Each row comes from the steps of one path. Every step used is in the known rows, and no mark comes twice. Write the path behind each row, first mark first.
Known rows
H -> G -> C -> S -> L -> D: [ 0.25  1.13 -1.13  0.30 -2.10 -0.67  3.57  0.42  2.37  3.24  2.21 -0.24
  3.15  2.29  0.41  5.58 -1.01 -3.66 -0.51 -0.13  0.49  2.54 -1.55 -0.56
  2.81 -2.54  0.57]
C -> S -> T: [ 0.06  1.37  1.82  0.24  0.23 -0.83 -1.58 -1.23 -0.54  3.05 -0.49  2.19
  1.23 -0.44  0.27 -0.86  0.52 -0.67 -2.48 -1.15  0.33 -0.42 -0.12 -0.87
  2.98  1.53  1.35]
C -> S: [ 0.20  0.45  1.06  0.52  1.15  0.26 -0.17  0.69  1.21  2.90 -0.40  0.90
 -0.22 -0.16 -0.76 -0.65  0.76  0.36 -0.34 -0.52  0.55  0.12 -1.40 -2.17
  2.61  1.15  2.73]
W -> S -> T -> G -> C: [ 0.55  3.33  1.25  0.00 -2.98  1.79 -0.10 -3.48 -4.49  2.45  0.76  0.55
  3.32 -0.30  2.34 -0.38 -0.92 -2.82 -3.62 -2.64 -0.56 -1.38  0.27  2.50
  2.05 -0.51  1.26]
D -> L -> S: [-1.36  0.45 -0.33 -0.24  3.88 -1.13 -1.35  1.64 -0.25  2.00 -0.26  1.30
  1.83  3.29 -2.03  1.80  2.42 -2.04  0.15 -2.65  0.81 -0.34 -1.88 -0.31
  1.66  0.46  1.75]
D -> L: [-1.50 -0.30 -1.39 -1.14  2.21 -0.09 -0.26  0.05 -0.73  3.04  0.35  0.79
  0.80  1.46 -1.21  0.49  0.51 -2.10 -0.63 -2.04  2.10  0.74 -1.60 -0.50
  1.76 -0.80  2.40]
D -> B: [-1.62  1.19 -2.05 -0.80  2.51  1.01 -1.78  1.69 -2.40  3.09  2.24  1.38
  0.47  0.44  0.72 -0.37 -0.49 -0.53 -0.57 -0.92  1.61 -1.46 -2.03 -2.03
  2.53  0.54  1.32]
D -> B -> S: [-2.35  1.28 -2.03 -0.42  5.21  0.90 -3.02  3.07 -3.07  2.89  3.23  2.49
  0.38  0.56  0.56 -0.80 -0.49 -0.46 -0.26 -0.84  1.29 -2.54 -2.85 -2.16
  3.56  2.03  0.54]
W -> S -> C -> G -> H: [ 0.48  0.10  1.50  0.01 -2.03  1.88  1.07  1.09 -1.22  1.85 -0.38  0.04
  0.83  0.82 -0.21 -2.96  1.13 -1.18  1.57  0.28  3.48 -0.38 -2.30 -3.30
  0.06  0.10  3.97]
T -> S: [-0.14  2.00  1.51  0.67 -0.55  0.42  0.14 -0.65 -2.19  2.73  0.50  1.63
  0.48 -0.91  0.31  0.19 -1.10  0.25 -0.36 -1.86  1.28  1.78 -0.26 -0.88
  1.33  0.15  1.51]
S -> C -> G -> T: [ 0.42  0.41  0.11  0.16  0.24 -0.63  0.76 -0.29 -0.16  1.52 -0.01 -0.54
 -0.15  1.18  0.40 -1.30 -0.40 -1.17  2.98 -0.73  2.46  0.82 -1.74 -4.32
 -0.39 -0.56  1.19]
G -> H: [ 0.19 -0.32  0.70  1.05 -1.83  1.84  0.99  1.69 -0.80  2.21 -0.92  0.90
  0.59 -0.29 -0.52 -1.71  0.78 -1.04 -0.04  0.48  1.63 -0.73 -1.41 -1.23
  1.50  2.16  3.81]
T -> G: [ 0.69  2.80  0.47  0.33 -0.82  0.25  0.70 -1.29 -2.99  3.06  0.21  0.46
  0.62 -0.09  0.45 -0.37 -0.35 -0.51 -0.73 -1.34  0.22  0.51  0.06 -0.22
  1.50 -0.03  1.60]
H -> G -> T -> S -> L -> D -> B: [-0.67  1.68 -1.27  2.31 -1.09 -2.82  1.38  1.95 -1.64  4.77  3.64  1.02
  3.58  2.41  0.92  3.35 -1.76 -2.56  0.93  0.76  3.17  2.60 -1.88 -1.90
  3.41 -1.54 -0.33]
H -> G: [ 0.76  2.04  1.00 -0.48 -2.57 -0.36  2.94 -0.39  0.32  3.17  1.22  1.07
  1.92  1.34  0.88  1.81 -1.21 -0.68 -0.12 -0.54  1.06  1.97 -1.16 -2.10
 -0.38  0.47  2.64]
G -> C -> S: [ 0.21  1.05 -0.30 -0.02  0.23  2.25  1.05 -0.37  1.54  1.80  0.22 -0.31
  0.22 -0.42  0.31  1.71 -0.43 -1.69 -1.12 -1.85 -1.16 -0.29 -1.39 -0.09
  2.45 -0.18  2.06]
H -> G -> T: [ 0.92  1.29  0.89  1.45 -2.64 -1.10  3.19  0.01  0.65  3.25  0.81  0.11
  2.17  1.57  1.02  1.00 -1.31 -1.04  0.91  0.08  0.87  1.46 -1.74 -2.53
  0.22  1.24  2.63]
H -> G -> T -> S -> L: [ 0.64  2.55  1.40  2.48 -3.50 -2.10  4.37 -0.64  0.69  2.94  1.21  0.64
  2.59  0.94  0.69  2.17 -1.77 -1.51  1.70 -0.38  1.92  3.98 -0.90 -1.17
  1.00  0.43  1.65]
B -> S -> C -> G: [-0.75  1.25  0.17 -0.96  3.23 -0.30 -0.64  0.94 -1.17  1.44  1.41  1.65
 -0.36  0.94  0.05 -0.87 -0.23 -0.48  2.03 -1.22  2.04 -0.08 -2.11 -3.88
  0.37  0.73  0.25]
D -> L -> S -> H: [-1.68 -0.31 -0.75 -1.23  2.49 -0.58 -2.03  0.41 -1.08  2.30 -1.05  1.25
  2.25  2.81 -1.83  1.22  3.23 -2.66 -0.87 -2.52  1.95 -0.55 -2.04 -0.49
  0.67 -0.48  1.56]
W -> S -> C: [ 0.05  1.13  0.49 -0.74  0.14  1.45 -0.07 -0.61 -1.51  1.21  0.22 -0.35
  1.17  0.02  0.94 -1.70  0.87 -1.50  0.01 -0.80  2.43 -0.55 -1.53 -2.08
  0.34 -1.69  3.43]
S -> C -> G: [ 0.08  1.19  0.24 -1.52  0.36 -0.09  0.76 -0.64 -0.50  1.55  0.28  0.41
 -0.37  0.90  0.26 -0.50 -0.29 -0.63  1.94 -1.29  2.59  1.10 -1.14 -3.96
 -0.87 -1.33  1.15]
L -> S -> C: [-0.08  2.12  0.87 -0.10  2.95 -0.72 -1.19  0.92 -0.33 -0.29 -0.65  0.70
  1.09  1.84 -0.25  1.23  2.43 -1.50  1.11 -1.67  0.42 -1.05 -0.98 -1.95
 -0.10 -0.13  1.37]
B -> S -> T -> G -> H: [-0.01  2.72  1.39  1.44 -0.06 -0.13 -1.68 -0.20 -4.66  2.85  0.35  3.16
  1.93 -0.33  0.64 -1.85  0.19 -1.76 -2.39 -0.63  0.37 -1.98 -0.11  0.98
  3.33  3.40  0.56]
L -> S -> C -> G -> T: [ 0.35  1.32  1.38  1.11  2.20 -1.67 -0.35  1.41  0.21  0.44 -0.77  0.29
  1.03  3.03 -0.71  0.30  1.75 -0.88  3.35 -1.48  0.84 -0.55 -1.78 -3.83
 -0.45  0.88  0.54]
H -> G -> T -> S -> B: [ 1.01  2.52  1.85  2.76 -3.86 -1.18  2.05 -0.97 -0.93  3.38  0.62  0.77
  2.66  1.40  1.77  2.04 -1.76 -1.31  0.70  0.47  1.96  3.54 -0.90 -2.39
  1.00 -1.61  0.71]

Which path is each row?
[ 0.17 -0.58  1.03  0.90 -0.79 -0.39  1.37  0.33 -0.33  3.21  0.24  0.21
  0.50  1.46 -0.32 -1.61 -1.10  0.41  2.88 -0.98  1.31  0.68 -2.22 -4.05
  0.32  1.86  1.07]	C -> G -> T
[ 0.36  0.54  2.06  1.77 -1.41 -0.76  1.34  0.05 -1.42  3.61  0.46  1.01
  0.32  0.72 -0.20 -1.11 -1.78  0.86  2.64 -1.52  1.72  1.98 -1.55 -3.41
  0.87  1.48  0.65]	C -> G -> T -> S
[-0.54  2.13  0.71  1.20  0.77 -1.71 -1.93  0.63 -3.20  2.70 -1.20  2.38
  3.18  2.89 -1.49  0.76  3.01 -3.61 -2.29 -2.03  0.83 -1.19 -0.10  2.24
  2.84  1.70  1.41]	D -> L -> S -> T -> G -> H
[-2.58 -0.52 -3.22 -0.40  5.52 -0.47 -4.75  4.40 -4.43  4.50  4.19  2.03
  1.83  1.94  0.15  0.81 -0.21 -1.59 -0.96  0.26  1.92 -2.76 -3.07 -3.00
  5.02 -0.86 -1.35]	L -> D -> B -> S
[ 0.52  4.02  2.39  0.84  0.42 -1.73 -1.92 -1.28 -3.78  1.96 -0.63  2.50
  3.10  1.70  0.43  0.87  1.51 -1.30 -2.07 -2.60 -1.19 -1.57  0.97  1.12
  1.52  1.84 -0.57]	L -> S -> T -> G
[ 0.37 -0.68  1.44  0.44 -2.59  1.13  1.66  1.70 -0.58  3.24 -0.43  1.32
  0.15  0.99 -1.11 -1.91 -0.04  0.20  1.80 -0.01  2.32  0.32 -1.95 -3.20
  0.41  2.59  2.61]	C -> G -> H
[ 0.50  2.70  0.66 -0.68 -4.84  1.61  2.32 -2.76 -1.58  2.99  0.78  0.96
  2.17 -0.67  1.78  3.12 -1.88 -2.24 -2.06 -2.01  1.45  2.88 -0.60  0.11
 -0.55 -1.89  1.30]	T -> S -> H -> G -> C
[-1.87 -0.65 -3.21  0.27  2.23 -1.30 -3.34  3.52 -3.87  5.31  3.79  1.42
  3.41  2.65  1.02  1.19 -0.32 -2.80 -0.86  1.46  2.93 -1.82 -3.82 -3.81
  3.71 -1.25 -1.08]	L -> D -> B -> S -> H -> G -> T
[ 0.45  1.12  0.43 -1.45 -4.84  2.98  2.33 -2.19 -1.03  2.67  0.73 -0.41
  3.34  0.50  1.93  1.06 -0.47 -2.60 -2.11 -1.21  1.44  0.37 -2.33 -0.64
 -0.78 -1.68  3.25]	W -> S -> H -> G -> C
[-0.38  0.94  0.68  2.78 -0.82 -1.17  2.04 -0.56 -0.55  2.05  0.30  0.26
  1.32 -0.32  0.12 -0.06 -0.99 -1.16  1.97 -1.18  1.83  2.31 -0.64 -0.54
  2.25  0.35  0.92]	G -> T -> S -> L
[-0.93  1.09 -1.15 -1.47 -0.15  0.19  0.59 -0.29  0.21  2.10  0.03  0.60
  3.32  3.54 -0.71  4.57  1.71 -4.41 -1.53 -2.90  0.78  0.54 -2.17  0.73
 -0.07 -1.38  1.59]	D -> L -> S -> H -> G -> C
[-1.32 -0.95 -1.81 -0.11  0.83 -1.42  0.56  0.86 -1.02  2.93  1.53  0.25
  2.48  1.74 -0.47  2.02  0.26 -2.48  0.74 -0.21  2.46  1.16 -1.09 -1.35
  2.83 -2.60 -0.69]	S -> L -> D
[-1.76  0.24 -3.60 -0.06  2.34  0.80 -0.36  1.87  0.30  2.82  2.77 -0.29
  1.68  1.26  0.16  3.66 -0.22 -3.54 -0.77 -0.64  0.68 -0.42 -2.16 -0.09
  5.38 -2.62 -0.62]	G -> C -> S -> L -> D -> B
[ 0.24  0.97  1.32  2.56 -0.68 -0.27  0.41 -0.19 -1.58  2.74  0.06  0.54
  0.76 -0.53  0.36 -0.82 -1.23 -0.27  0.81 -1.16  1.04  1.18 -0.98 -1.51
  1.94  1.03  1.57]	G -> T -> S
[-0.69 -0.22 -1.92  0.33  0.72  0.47  1.24  0.47  1.46  2.27  1.28 -0.71
  1.74  0.93 -0.30  3.73  0.01 -3.36 -0.41 -0.93  0.14  0.72 -1.40  0.24
  4.17 -2.62 -0.14]	G -> C -> S -> L -> D
[ 0.97  2.44  0.39  0.49 -3.20  1.06  2.54 -1.09  1.97  2.48  0.79  0.06
  2.20  1.41  1.61  4.42 -1.20 -2.69 -1.09 -0.26 -0.07  2.45 -1.33 -1.17
  1.48 -2.56  1.16]	H -> G -> C -> S -> B
[-1.83  1.03 -2.20  0.19  5.25 -0.39 -2.76  2.89 -2.44  2.35  2.98  1.46
 -0.12  1.37  0.70 -1.66 -0.52 -1.10  2.23 -0.28  2.54 -1.93 -3.36 -4.35
  2.57  1.41 -0.16]	D -> B -> S -> C -> G -> T
[-1.69  0.20 -2.07  2.60  1.52 -1.90 -1.06  2.08 -2.89  3.80  2.68  0.54
  2.33  1.06  0.19  1.11 -1.00 -2.25  1.16  0.08  2.96  0.94 -1.61 -1.49
  4.77 -1.52 -1.06]	G -> T -> S -> L -> D -> B
[-2.12  1.70 -2.09 -1.29  5.32  0.12 -2.89  2.72 -2.74  2.41  3.31  2.19
 -0.37  1.17  0.55 -0.92 -0.48 -0.73  1.39 -0.76  2.72 -1.61 -2.85 -4.05
  2.18  0.68 -0.14]	D -> B -> S -> C -> G
[ 1.02  1.98  0.70  1.67 -2.60  1.24  1.31  0.52 -2.83  3.00 -0.84  0.58
  0.64 -0.27 -0.24 -1.47  0.61 -1.08 -0.69  0.27  1.05 -0.29 -0.35  0.20
  2.14  1.48  3.09]	T -> G -> H
[-0.03  0.20 -0.70 -1.01 -1.12  2.95  0.32 -1.61  0.78  1.92 -0.66 -0.48
  0.62 -0.88  0.46  1.20  0.18 -2.38 -2.04 -1.67 -0.10 -0.38 -1.63 -0.20
  1.54 -1.25  1.89]	G -> C -> S -> H
[ 1.20  3.08  1.42  1.90 -2.64 -1.57  2.76 -0.79 -0.14  2.47  0.90  0.36
  1.69  0.67  1.41  1.63 -1.53 -1.72  1.02 -0.21  2.08  3.12 -0.76 -2.37
  0.03 -0.55  2.19]	H -> G -> T -> S -> C
[ 1.11  2.41  2.06  2.37 -3.35 -1.33  2.98 -0.36 -0.27  3.56  1.06  0.93
  2.10  0.75  0.95  1.47 -1.99 -0.71  0.73 -0.46  1.15  2.87 -1.12 -1.95
  0.65  0.92  2.19]	H -> G -> T -> S
[-2.04  0.29 -4.07 -1.56  1.71  0.82 -2.68  2.54 -3.84  4.50  4.46  1.34
  3.39  2.25  1.52  3.62 -1.09 -3.83 -2.35  0.16  1.83 -1.73 -3.35 -2.00
  3.37 -2.47 -1.62]	L -> D -> B -> S -> H -> G -> C
[-1.84  1.64 -1.96 -1.37  1.94  0.55 -1.98  1.70 -2.94  3.75  3.13  2.65
  1.81  0.89  1.17  0.28 -0.45 -1.31 -1.29 -0.14  2.48 -1.33 -3.06 -2.70
  1.74  1.04  0.80]	D -> B -> S -> H -> G
[-2.49  0.19 -3.85 -0.83  6.18 -0.74 -4.91  3.97 -4.25  3.30  3.91  1.53
  1.35  1.81  0.64  0.98  0.32 -2.58 -0.69  0.58  2.88 -2.46 -2.77 -3.42
  4.41 -2.42 -1.32]	L -> D -> B -> S -> C
[-0.83  1.50 -0.56 -0.64  3.96  0.16 -1.27  0.67 -1.30  0.61  1.08  1.24
 -0.10 -0.08  0.48 -0.61  0.32 -1.47  0.50 -0.94  1.47 -0.81 -1.61 -2.34
  1.26  0.24  1.13]	B -> S -> C
[ 0.98  0.15  1.03  1.00 -2.65 -0.58  1.26 -0.60  1.59  3.95 -0.77  0.31
  1.58  0.50  0.06 -0.11  0.72 -1.06 -0.58  0.75  1.82  1.20 -2.15 -3.10
  1.16  0.59  3.15]	C -> S -> H -> G -> T
[ 0.57  3.18 -0.71  0.97 -0.91  0.73  2.79 -1.69  0.19  2.03  0.40 -0.71
  0.71 -0.21  0.28  2.31 -0.36 -2.54 -0.64 -1.80 -0.76  1.32 -0.06  2.12
  3.33 -1.05  1.00]	T -> G -> C -> S -> L
